Each row was made from one small tree. Brackets hold a mark, then the marks that hang from it, in alphabetical order. Every link used is in the known rows. Write each row's tree.
In the rows, zero is written as 128.
Known rows
[nidi [mudul gugan vune] zele]: [130 108 202 147 100 112 124 132 120 156 130 150 164 118 144 107  88 170
 123  92  80 139 105]
[tudog [vune kobon mudul zele]]: [ 93 116 201 122  50  98 119 159 101  96 150 180  99 141 111 157 170 135
 122 105 121 202 140]
[vune zele]: [111 131 166 122  96  94 109 144 120 127 166 153 115 111 116 142 135 133
 155  98 138 151 119]
[kobon [vune mudul]]: [111 141 183 105 116 117 163 146 119  95 172 129 135 135 114 127 147 115
  71 136 104 143 132]
[gugan mudul tudog zele]: [ 97  95 103 132 110 148 143 188 104 132 219 147 139 124 126 116  89 148
 114 113  89 181 160]
[kobon [vune [mudul gugan] tudog zele]]: [103  98 218 129  74 132 177 117 117 128 181 130 137 156 103 180 113 130
  78  95 142 199 127]
[vune mudul]: [121 130 177 130 118 115 152 166 113 119 164 130 129 133 132 150 144 129
 106 131 114 153 140]
[nidi [mudul [vune kobon]] [zele [gugan tudog]]]: [128  85 181 120 110  94 135 144 132 147 127 160 173  89 148 111 108 155
 111 101  56 183 107]
[zele [gugan tudog]]: [130 104 141 117 145 125 137 145 134 137 155 141 139  78 138 142 136 145
 112 108 127 144 140]
[mudul vune]: [128 115 163 113 141 113 133 148 119 133 150 125 150 100 138 132 116 157
 147  92 108 117 119]
[mudul gugan]: [114 109 170 147 104 122 132 117 135 134 150 129 121 117 128 138 122 145
 128  95 128 141 140]
[nidi [zele [gugan mudul tudog]]]: [119 112 110 117 120 143 135 179 106 139 166 150 182  96 127  99 134 118
 104 116  78 155 123]
[tudog [vune kobon mudul [zele gugan]]]: [115 102 191 116  67  96 121 154 113  98 136 180 114 108 115 177 189 113
 100 102 125 181 136]
[tudog [vune kobon [mudul gugan] zele]]: [ 86  92 218 147  28 107 125 119 108 103 148 169  90 152 113 160 151 148
 114  88 126 208 149]
[mudul [vune [zele gugan]]]: [140 101 164 102 130  93 117 128 122 137 141 141 147  66 131 163 133 146
 146  75 130 113  99]
[zele gugan]: [144 121 146 117 144 107 126 146 148 128 140 138 145  76 131 153 159 114
 105 106 130 115 126]
[tudog vune]: [116 134 164 115 115 125 103 178 115 113 152 165 123 107 125 134 153 135
 126 103 134 128 150]
[tudog [vune mudul]]: [116 132 183 123 106 133 129 192  96 110 156 162 128 131 127 150 161 137
 104 123 126 149 156]
[mudul [vune tudog]]: [133  91 172 116 142 130 155 168 122 160 154 117 174 113 134 168 103 154
 144  87 128 146 127]
[mudul [gugan [tudog vune] zele]]: [ 96  81 154 145  88 161 129 145 123 133 196 168  99 118 120 138  81 192
  95  72 123 169 183]
[zele [gugan mudul tudog]]: [122 100 121 121 133 137 135 169 106 133 176 136 165  99 143 127 141 123
 120 118 117 161 139]

Write each row's tree
[110  64 136 113 116 123 145 139 107 124 151 125 176  96 144 125 127 142
 134  93  78 182 129]	[zele [gugan [mudul [vune kobon]] tudog]]
[126  80 172 121  88 103 141 137 151 133 140 148 144  96 110 193 151 102
 124  85 133 197 117]	[vune kobon tudog [zele gugan]]
[104  89 146 120  98 107 135 151 105 115 152 125 167 123 130 113 130 128
 152  97  74 172 118]	[gugan [mudul [vune kobon]]]
[102 112 215 144  59 123 119 141  98 122 161 169 105 141 121 166 145 159
 115  94 150 171 147]	[tudog [vune [mudul gugan] zele]]
[125  98 223 148  87  85 102 112 112 160 151 154 131 124 148 147  95 185
 164  79 130 165 105]	[nidi [mudul gugan [vune zele]]]
[102  99 178 114  77  82 119 118 119 121 143 143 122 108 123 141 122 154
 165  74 100 171 104]	[mudul [vune kobon zele]]
[112 111 178  94 112 115 158 124 110 109 181 143 129 109 121 150 143 134
  76 116 124 172 123]	[kobon [vune mudul [zele [gugan tudog]]]]
[ 73  82 196 140  38 119 103 104 114 121 159 175  89 129 119 144 119 178
 146  66 133 215 153]	[mudul [gugan [tudog [vune kobon zele]]]]
[113  34 174 148  86 132 186 114 155 145 165 120 145 126 111 176  63 167
 104  53  91 194 148]	[mudul [gugan zele] [vune kobon tudog]]
[105 103 140 122 113 152 126 186 116 121 200 176 104 108 119 134 100 174
 103  88 118 160 178]	[gugan [tudog vune] zele]
[150 137 171 127 129  97 114 169 140 147 125 169 164  91 134 120 143 111
  94 130  92 127 108]	[nidi mudul [zele gugan]]
[114 111 201 147  90 142 136 153 108 119 152 153 116 141 128 156 145 150
  95 103 136 153 159]	[tudog [vune [mudul gugan]]]
[105  86 181 129  78  98 154 127 118 117 156 153 117 115 127 163 154 141
 108 110 109 220 127]	[vune kobon mudul [zele [gugan tudog]]]
[104  47 185 172  63 138 206 139 149 132 181 127 129 161 108 195  96 141
  66  91  96 231 169]	[vune kobon [mudul [gugan zele]] tudog]
[ 79  83 182 144  65 141 121 116 127 113 151 164 108 128 127 125 124 173
 125  80 116 197 170]	[mudul [gugan [tudog [vune kobon]]]]
[ 76  99 201 126  48 115 122 155  89 107 171 180  98 148 119 150 149 161
 126 105 119 228 158]	[gugan [tudog [vune kobon mudul zele]]]
[105 116 199 128  95 125 170 106 126 101 168 116 127 142 115 133 131 129
  64 115 114 150 137]	[kobon [vune [mudul gugan]]]
